What can hang from each mark
T: L
F: N
X: G
S: G R
R: S
V: S
G: S T X
N: F R Z
B: F
Z: V

Known rows, with every way that one mark hangs from another
Z{V{S}}: [ 1.29 -0.87 -2.74 -0.44  1.08  1.63  1.56 -0.96  1.42  0.98  1.23 -2.07
  0.11 -0.17  0.90  3.62 -0.08 -0.97 -1.40 -2.62 -1.10 -3.86  0.94 -1.81
 -0.11  0.90 -1.60 -0.66  0.56 -2.18 -1.72]
G{S T X}: [ 0.29  0.86 -1.18 -3.64 -1.81 -3.59 -0.95 -3.49  1.55  1.26 -0.13 -0.46
  1.98  1.33  3.92  0.33 -2.38  0.53 -1.13  2.83 -0.58  0.04 -0.21  1.28
  3.07 -0.48 -1.41 -1.17 -2.57  2.88 -0.05]
F{N{R{S{G}}}}: [-2.32 -2.02 -3.47  3.18 -1.54  1.03  0.44  3.15 -4.46  1.09 -1.86 -0.08
 -1.28 -0.88 -1.95  3.26 -2.80  1.96  2.21 -2.71  1.35  2.16 -4.81 -1.01
 -0.19  0.21 -0.47  1.22  1.64 -0.42  2.52]
B{F{N{R Z{V}}}}: [ 0.06 -3.92 -3.93  2.14  1.84  2.36 -0.19  1.29 -4.14  1.39 -1.94  0.59
  0.11  0.79 -4.23  4.25 -1.74  2.01  5.47 -4.68 -0.33  0.65 -2.42 -1.37
 -3.96 -2.07  2.13  8.12 -0.02 -1.70  2.41]
S{G{T} R}: [ 0.13 -0.23 -2.09 -1.29  0.22 -3.58  1.23 -0.44 -2.06  0.07 -0.92 -0.88
  0.56  0.29 -0.03  1.31 -3.84 -0.38 -0.87 -1.10  2.10 -0.24 -0.41 -0.90
  2.04  2.38 -2.33 -2.91  0.96 -0.38  0.16]
S{R}: [ 1.31 -0.46 -0.35 -0.28  0.85 -0.61  0.22  0.19 -1.18 -0.18  0.29 -0.28
  0.37 -0.11 -1.15 -0.61 -1.24 -0.84  0.53 -1.95  0.33 -0.07  1.03  0.22
  1.00  0.22 -0.90 -2.18  0.50 -0.50 -0.82]
R{S{G{T{L} X}}}: [-2.93  0.98 -1.68 -0.03 -1.48 -5.31  2.27  0.26  0.26  0.55 -1.71 -3.01
  0.88  1.79  1.37  1.70 -3.17  2.22 -0.34 -0.05  2.04  3.60 -5.23 -1.30
  0.55  2.56 -1.99 -2.86 -0.77 -1.13  2.04]
S{G{T}}: [-1.69  0.36 -1.73 -0.88 -0.42 -2.85  1.09 -0.58 -0.92  0.20 -1.47 -0.83
  0.13  0.50  1.05  1.90 -2.46  0.53 -1.07  0.82  1.82  0.03 -1.53 -1.17
  1.13  2.37 -1.60 -0.69  1.04  0.20  0.96]
S{G{T X} R}: [-0.86 -0.01 -2.10 -2.95 -0.47 -4.40  1.91 -1.96 -0.60  0.52 -1.67 -1.30
  1.12  1.68  1.05  0.60 -2.96  0.46 -2.61 -0.99  1.72  0.99 -2.22 -1.03
  1.10  1.96 -3.26 -2.61  0.65  0.02  0.47]
F{N{R Z}}: [-2.07 -2.08 -1.57  1.53 -0.41  0.58 -0.69  0.90 -5.73  0.86 -1.78  0.79
 -0.90  0.11 -3.90  2.41 -1.47  1.48  5.70 -2.55 -0.50 -0.08 -2.73 -0.66
 -2.54 -2.42  0.95  5.99  1.27 -0.02  2.52]
X{G}: [-1.48 -0.51  0.15 -2.23  0.68 -0.92 -0.16  0.51 -0.52  0.71 -1.22  0.98
  0.53 -0.77  1.91 -0.98 -0.19  0.44 -1.32 -0.96 -0.10 -0.41 -0.09  1.29
  1.42 -0.24 -0.49  0.32  0.09  1.25  0.66]
N{F Z{V{S}}}: [ 2.84 -2.05 -4.50 -1.74  1.55  1.58  1.47 -0.93 -0.96  0.01  0.15 -1.61
  1.37  1.05 -4.53  4.33  0.75 -0.69  1.76 -4.34 -1.40 -5.63  0.71 -1.89
 -0.03 -1.44 -3.22  1.65  1.73 -2.40 -1.58]
F{N{R}}: [-2.90 -1.46 -1.66  1.32 -1.05  0.31 -1.28  0.73 -4.76  1.04 -1.45  0.80
 -1.18 -1.34 -0.74  2.06 -2.39  1.15  3.33 -1.12 -0.68  0.06 -1.74  0.52
 -1.63 -1.38  1.96  3.61  0.70  1.23  1.87]
B{F{N{R{S{G}} Z}}}: [-0.37 -3.63 -4.26  4.30 -0.01  3.15  1.28  3.04 -5.85  0.96 -3.07  0.32
  0.07  0.99 -4.03  4.42 -2.27  3.04  4.90 -5.02  2.68  3.44 -5.24 -1.46
 -1.66 -1.09  0.25  5.77 -1.18 -1.69  3.27]
V{S{G R}}: [ 1.20 -1.10 -2.86 -0.48  0.43  0.83  1.84 -0.29 -1.54 -0.20 -0.39 -2.55
  0.01  0.02  0.39  2.61 -1.55 -1.39 -2.70 -3.56  1.78 -2.95  0.77 -1.44
  1.98  2.68 -3.71 -2.76  0.83 -1.17 -1.85]
G{T}: [-1.06  0.97 -0.21 -1.55 -0.25 -3.18  0.05 -1.44 -0.65  0.59 -0.33  0.28
  0.48  0.02  1.06  0.91 -2.43  0.53  1.07  1.21  0.11  0.01  0.04 -0.09
  1.49  0.07  0.50 -0.62 -0.65  0.36  0.75]
R{S{G{X}}}: [-0.08 -0.56 -1.60  0.19 -1.28  0.11  2.80  1.00  1.65  0.75 -1.25 -1.47
  0.45  1.56 -0.02  0.46  0.04  1.65 -2.88 -1.64  1.64  2.95 -4.81 -1.27
 -0.37  1.39 -3.70 -2.11  0.37 -1.00  1.03]
G{S T{L}}: [-0.87  0.99 -0.59 -0.53 -0.61 -4.91 -2.17 -1.36 -0.42  0.00  0.19 -1.93
  1.64  0.31  3.32  1.51 -4.02 -0.04  2.04  2.81 -0.23 -0.28  1.07  1.11
  3.43  1.07  1.16 -1.92 -2.51  1.76  0.26]
G{S{R} T{L} X}: [ 0.01  0.75 -0.79 -2.98 -0.67 -6.41 -1.36 -2.61 -0.09  0.51  0.01 -2.64
  2.44  1.28  2.77  0.07 -4.64  0.20  0.94  1.01 -0.13  0.78  0.17  1.62
  3.12  0.74 -0.90 -4.00 -2.45  1.87 -0.44]
B{F{N}}: [ 0.24 -1.66 -1.97  1.21  0.47  2.06 -1.03 -0.33 -2.17  0.10 -1.88  0.51
 -0.80  0.01 -0.87  1.87 -2.02  1.17  1.04 -0.86  1.33  1.94 -0.17  0.84
  0.38 -1.34  3.63  4.66 -3.24  0.62  1.86]
S{G{T{L} X} R}: [-2.62  0.65 -1.62 -1.94 -0.33 -6.62  1.25 -1.29 -1.15 -0.12 -2.02 -2.96
  1.12  1.67  1.01  1.34 -4.12  0.73 -0.94 -1.30  1.94  1.69 -2.60 -0.90
  0.01  3.05 -2.19 -2.98  0.21 -0.56  0.95]

Rows
[ 1.87  0.22 -1.51 -4.08 -0.80 -4.25 -0.74 -3.38  0.63  0.78  0.16 -0.82
  2.25  1.16  2.58 -0.20 -3.48 -0.12 -0.68  1.02 -0.46 -0.10  0.59  1.50
  4.06 -0.32 -2.25 -3.51 -2.26  2.09 -0.97] : G{S{R} T X}
[ 0.06 -1.07 -1.56 -1.94 -0.16 -1.20  1.58 -0.66  0.23  0.01 -1.40 -1.67
  0.72  1.48 -0.21 -0.53 -0.76  0.00 -3.74 -2.69  1.68  0.90 -2.29 -0.65
 -0.54  1.92 -3.59 -2.25  0.94 -0.31 -0.32] : S{G{X} R}
[ 0.68  0.50 -0.95 -1.14  0.31 -5.52 -1.60 -0.97 -1.79 -0.17  0.41 -2.05
  1.85  0.24  1.78  1.34 -5.45 -0.77  2.54  1.05  0.23 -0.46  1.90  1.51
  4.62  1.16 -0.01 -4.06 -2.14  1.12 -0.66] : G{S{R} T{L}}
[-0.77  0.10 -0.79 -3.19  1.06 -6.53 -2.04 -0.67 -2.32  0.50 -0.73 -1.33
  2.42 -0.48  3.84  0.27 -5.52 -0.11  1.79  0.36  0.03 -0.65  1.85  2.64
  6.04  1.17 -0.29 -3.57 -1.92  2.55  0.34] : X{G{S{R} T{L}}}
[ 0.75 -1.75 -2.84  0.67 -1.05  0.46  0.81  2.79 -4.63  0.68 -1.21  1.12
  1.69 -0.22 -5.41  1.92 -0.30  1.78  7.19 -3.48 -0.38  0.26 -2.52 -0.29
 -0.15 -3.07 -2.36  1.51  1.72 -1.33  0.70] : N{F R{S} Z}
[-0.37 -2.91 -4.15  0.91  0.69  2.12  0.56  0.18 -3.99  1.92 -0.49 -1.07
 -0.82  0.29 -3.05  6.12 -1.60  0.49  4.43 -4.80 -1.53 -4.10 -2.07 -2.47
 -2.67 -1.65 -0.48  5.08  1.84 -2.15  0.61] : F{N{R Z{V{S}}}}
[-2.30  0.78 -2.83 -2.60 -0.83 -5.53  1.79 -2.18 -1.28  0.43 -1.33 -4.30
  1.22  1.18  2.72  3.44 -4.21  0.02 -2.02 -1.95  1.80 -0.88 -1.52 -1.36
  1.14  3.49 -2.75 -3.49 -0.68 -0.94 -0.53] : V{S{G{T{L} X} R}}
[ 1.98 -1.39 -0.87 -3.07  1.23 -1.03 -1.64  0.23 -0.97  0.62 -0.41 -0.14
  1.95 -0.66  2.41 -1.13 -2.22 -0.80 -0.91 -1.51 -0.08 -1.52  2.25  2.72
  5.13 -0.18 -1.91 -2.97 -0.96  2.65 -0.93] : X{G{S{R}}}
[-0.38  0.26 -1.02 -3.94 -0.32 -3.81 -1.74 -1.52 -0.31  1.42 -0.77  0.52
  1.96 -0.63  4.76  0.41 -3.40  0.25 -0.37  1.95 -0.21 -1.71  1.45  2.51
  6.29 -0.07 -0.57 -1.15 -1.71  3.45  0.64] : X{G{S T}}
[ 0.63 -0.31 -1.22 -4.60  0.56 -4.21 -1.29 -1.35 -1.51  1.20 -0.72  0.44
  2.21 -0.62  3.55 -0.28 -4.62 -0.43 -0.18 -0.04 -0.14 -1.65  2.58  2.78
  6.87  0.03 -1.63 -3.43 -1.41  2.79 -0.36] : X{G{S{R} T}}
[-0.28 -1.61 -2.48 -0.92 -0.67 -0.19 -0.56  0.74 -5.03  0.27 -1.39  1.15
  1.61 -0.24 -4.57  1.92  0.40  0.88  5.69 -2.68 -0.88 -1.34 -1.24 -0.16
 -1.80 -2.81 -1.51  3.79  2.30 -0.26  0.61] : N{F R Z}
[-4.00  1.03 -1.27 -1.33 -1.08 -5.90  0.90 -1.64  0.14  0.00 -1.99 -2.76
  0.96  2.07  2.09  1.74 -2.86  1.69 -1.48  1.08  1.43  2.22 -3.82 -1.11
 -1.25  2.87 -0.96 -0.68 -0.21  0.31  1.87] : S{G{T{L} X}}
[ 2.55 -2.31 -3.36 -1.12  2.02  0.29  0.80  0.32 -1.10 -0.45 -0.35 -0.26
  1.29  1.29 -6.19  2.00  1.05  0.01  2.77 -3.17 -1.06 -2.63 -0.67 -1.46
 -1.04 -1.91 -2.48  1.98  2.54 -1.72 -0.11] : N{F Z{V}}
[ 2.03 -3.77 -5.40  0.86  2.46  2.12  2.56  0.06 -3.26  0.06 -1.21 -3.28
 -1.03  1.61 -4.98  5.29 -2.22 -1.02  0.38 -6.61  0.94 -4.30 -1.72 -3.35
  0.02  0.96 -3.48  1.29  2.67 -3.10 -0.22] : F{N{Z{V{S{G R}}}}}
[-1.14  0.52 -2.01 -1.22 -1.79 -3.38  2.81 -0.67  1.01  1.07 -1.45 -1.10
  0.63  1.54  1.11  1.33 -2.47  2.28 -1.91 -0.13  1.98  2.87 -4.84 -1.03
  1.54  1.57 -3.02 -2.76  0.11 -0.61  1.67] : R{S{G{T X}}}
[-1.56 -1.50 -1.96  2.82 -1.51  0.93 -0.13  2.46 -4.07  1.55 -0.95  0.68
 -0.93 -1.32 -1.61  2.28 -2.69  1.96  4.86 -1.95 -0.45  2.11 -3.17  0.39
  0.26 -1.99  1.43  1.29  0.51 -0.31  2.04] : F{N{R{S}}}
[ 4.43 -2.48 -5.20 -2.22  2.33  0.92  1.83 -0.60 -2.08 -0.24  0.40 -1.73
  1.55  0.76 -5.83  3.75 -0.57 -1.46  2.04 -6.16 -1.24 -5.84  1.61 -1.57
  1.07 -1.50 -3.86 -0.69  2.29 -3.13 -2.33] : N{F Z{V{S{R}}}}
[-1.01 -0.38 -4.36 -3.25 -0.16 -2.17  2.97 -2.85  2.23  1.67 -0.86 -3.06
  0.71  1.58  2.73  4.70 -1.82  0.38 -4.37 -1.83  0.48 -3.01 -2.45 -2.84
 -0.24  2.80 -3.86 -1.19  0.95 -1.53 -0.50] : Z{V{S{G{T X}}}}
[-0.43 -4.13 -4.64  3.85  0.66  1.97  2.22  3.59 -4.06  1.46 -1.67 -0.87
 -0.94  1.03 -5.79  4.53 -1.83  1.92  4.52 -5.31  0.55  0.41 -6.34 -3.18
 -2.60 -0.07 -2.27  3.27  3.44 -3.02  2.75] : F{N{R{S{G}} Z{V}}}
[ 0.33 -3.77 -5.19  1.45  1.22  3.90  0.57 -0.03 -4.34  1.75 -1.37 -0.80
  0.05  0.32 -2.46  6.68 -1.86  1.41  4.50 -5.55 -0.41 -2.33 -1.33 -1.67
 -2.99 -1.81  1.09  7.78 -1.05 -2.44  1.24] : B{F{N{R Z{V{S}}}}}
[-0.89 -3.57 -2.97  1.89  1.28  1.02 -0.01  1.32 -3.98  1.31 -1.01  0.13
 -0.96  0.37 -4.78  3.66 -1.39  1.13  5.19 -3.83 -1.60 -1.36 -3.22 -1.98
 -4.02 -1.91  0.37  5.48  2.94 -1.94  2.10] : F{N{R Z{V}}}
[-0.24 -2.41 -1.93  0.55  1.27  0.43  0.96  1.36 -1.99  1.32  0.05  0.12
  0.73  0.88 -3.35  2.38  0.37  0.67  4.47 -3.70 -1.42 -1.59 -2.33 -2.34
 -4.74 -0.99 -1.77  3.45  3.21 -2.84  0.34] : N{R Z{V}}
[ 1.61 -2.97 -3.99  0.54  0.66  0.58  1.39  2.99 -2.82  1.21 -0.20  0.46
  1.84  0.13 -6.54  3.14  0.07  1.58  6.62 -4.94 -1.41 -0.89 -2.88 -1.23
 -1.38 -2.60 -3.01  1.28  3.21 -3.11  0.66] : N{F R{S} Z{V}}
[ 2.50  0.08 -1.54 -2.23 -0.22 -3.28 -1.18 -1.62 -1.15  0.26  0.71 -0.30
  1.67  0.03  2.09  0.66 -4.21 -1.01  1.06  1.23  0.13 -1.27  2.45  1.66
  5.54  0.32 -1.12 -3.73 -1.66  1.61 -1.14] : G{S{R} T}
[ 0.21 -2.13 -3.09 -0.03  0.94  1.63  1.36  0.19 -1.89  1.69  0.37 -1.20
  0.96  0.36 -1.79  5.12  0.25  0.15  3.65 -4.91 -1.76 -3.94 -1.32 -2.65
 -3.07 -0.52 -2.72  3.32  2.56 -3.30 -0.91] : N{R Z{V{S}}}
[-0.81 -2.38 -1.86  3.20 -0.89  1.44  0.53  2.50 -5.44  1.24 -1.04  0.79
 -0.77  0.14 -4.86  2.76 -1.97  2.17  7.31 -3.16 -0.07  1.62 -4.30 -0.89
 -1.12 -2.96  0.27  3.67  1.05 -1.31  2.51] : F{N{R{S} Z}}
[-1.93  0.17 -1.72 -0.08  0.76 -5.78  0.54  0.12 -2.69 -0.70 -1.06 -2.59
  0.72  0.43  0.15  1.88 -4.68 -0.09  0.52 -0.96  2.10  0.75 -0.84 -0.90
  1.23  3.47 -1.07 -2.86  0.65 -1.07  0.61] : S{G{T{L}} R}
[-1.27  1.25 -0.60 -2.14 -1.30 -5.79 -1.78 -2.91  0.98  0.50 -0.43 -2.44
  2.03  1.48  4.01  0.67 -3.58  0.88  0.24  3.10 -0.39  0.93 -0.84  1.37
  2.32  0.61  0.03 -1.58 -2.79  2.46  0.40] : G{S T{L} X}
[-0.89 -1.52 -4.57 -0.24 -1.43 -2.51  1.66  2.04 -5.92  0.58 -2.36  0.50
  1.69  0.18 -4.29  3.88 -2.85  2.17  5.54 -2.79  1.17  0.18 -3.96 -1.27
  1.30 -0.80 -3.65  0.96  2.62 -1.41  2.00] : N{F R{S{G{T}}} Z}
[ 3.86 -3.73 -4.84  0.76  3.06  3.34  1.29 -1.03 -2.91  0.55 -0.53 -1.96
  0.04  1.40 -4.32  5.17 -2.58 -0.08  2.49 -6.67  0.59 -2.44  0.64 -1.67
 -0.01 -1.19  0.43  3.76 -1.53 -3.20 -0.21] : B{F{N{Z{V{S{R}}}}}}
[ 0.97 -3.36 -5.61  1.39  0.46  1.12  2.19  3.50 -3.48  0.80 -1.28 -0.38
  1.66  0.77 -6.27  4.13 -0.36  1.43  4.43 -5.73  0.30 -1.07 -4.46 -2.50
 -1.67 -0.38 -4.90  1.25  4.26 -3.29  0.74] : N{F R{S{G}} Z{V}}
[-0.21 -0.86 -2.81  0.47 -1.76 -0.07 -0.16  2.66 -3.53  0.86 -0.59  0.90
  1.44 -1.94 -2.42  1.71 -0.98  1.46  4.62 -2.15 -0.86  0.49 -1.38  0.92
  1.08 -2.09 -1.33 -0.57  1.27 -0.32  0.29] : N{F R{S}}
[-1.28 -3.75 -5.43  1.47  0.62  2.61  1.36  0.83 -4.57  1.36 -1.66 -2.27
 -0.99  0.57 -3.18  7.03 -1.57  0.69  2.16 -5.80  0.20 -3.88 -3.67 -3.59
 -3.11  0.46 -2.44  5.33  3.32 -2.41  1.01] : F{N{R Z{V{S{G}}}}}
[ 0.36 -3.41 -3.11  3.13  0.95  1.62  1.36  2.82 -3.87  1.70 -0.46  0.04
 -0.65  0.57 -5.90  3.73 -2.19  1.72  6.79 -4.68 -1.21  0.51 -4.85 -1.82
 -2.45 -2.29 -0.39  3.58  2.01 -3.06  2.40] : F{N{R{S} Z{V}}}
[ 1.59 -3.86 -5.93  1.86  2.41  4.30  1.89 -0.26 -2.39  0.34 -2.16 -2.51
 -0.50  2.22 -3.31  6.48 -1.31  0.62 -0.19 -5.39  2.07 -2.37 -1.86 -3.00
 -1.60  0.82 -0.52  6.00 -0.44 -2.73  0.83] : B{F{N{Z{V{S{G}}}}}}
[-4.37  1.27  0.05 -2.23  0.45 -6.57 -0.78 -0.20 -1.36  0.70 -1.77 -0.61
  1.02 -0.73  3.16  0.75 -3.81  1.13  1.31  0.55  0.16  0.43 -0.31  1.27
  1.55  0.91  1.48 -0.69 -0.80  1.00  1.99] : X{G{T{L}}}
[-0.92 -1.66 -4.39  0.94 -1.58  0.36  0.77  3.57 -4.01  0.45 -1.68  0.11
  1.14 -1.42 -2.28  2.62 -1.02  1.60  2.64 -2.83  0.90  0.71 -2.94 -0.18
  0.52  0.02 -3.08 -0.75  2.43 -0.42  0.64] : N{F R{S{G}}}
[-1.46 -2.07 -4.81 -0.90  0.49 -1.40  2.46 -0.38 -2.78  1.89 -0.82 -1.73
  1.02  0.89 -0.47  6.97 -2.41  0.56  2.33 -3.95  0.29 -4.06 -2.65 -3.98
 -2.25  1.91 -4.18  2.51  2.98 -2.97  0.15] : N{R Z{V{S{G{T}}}}}
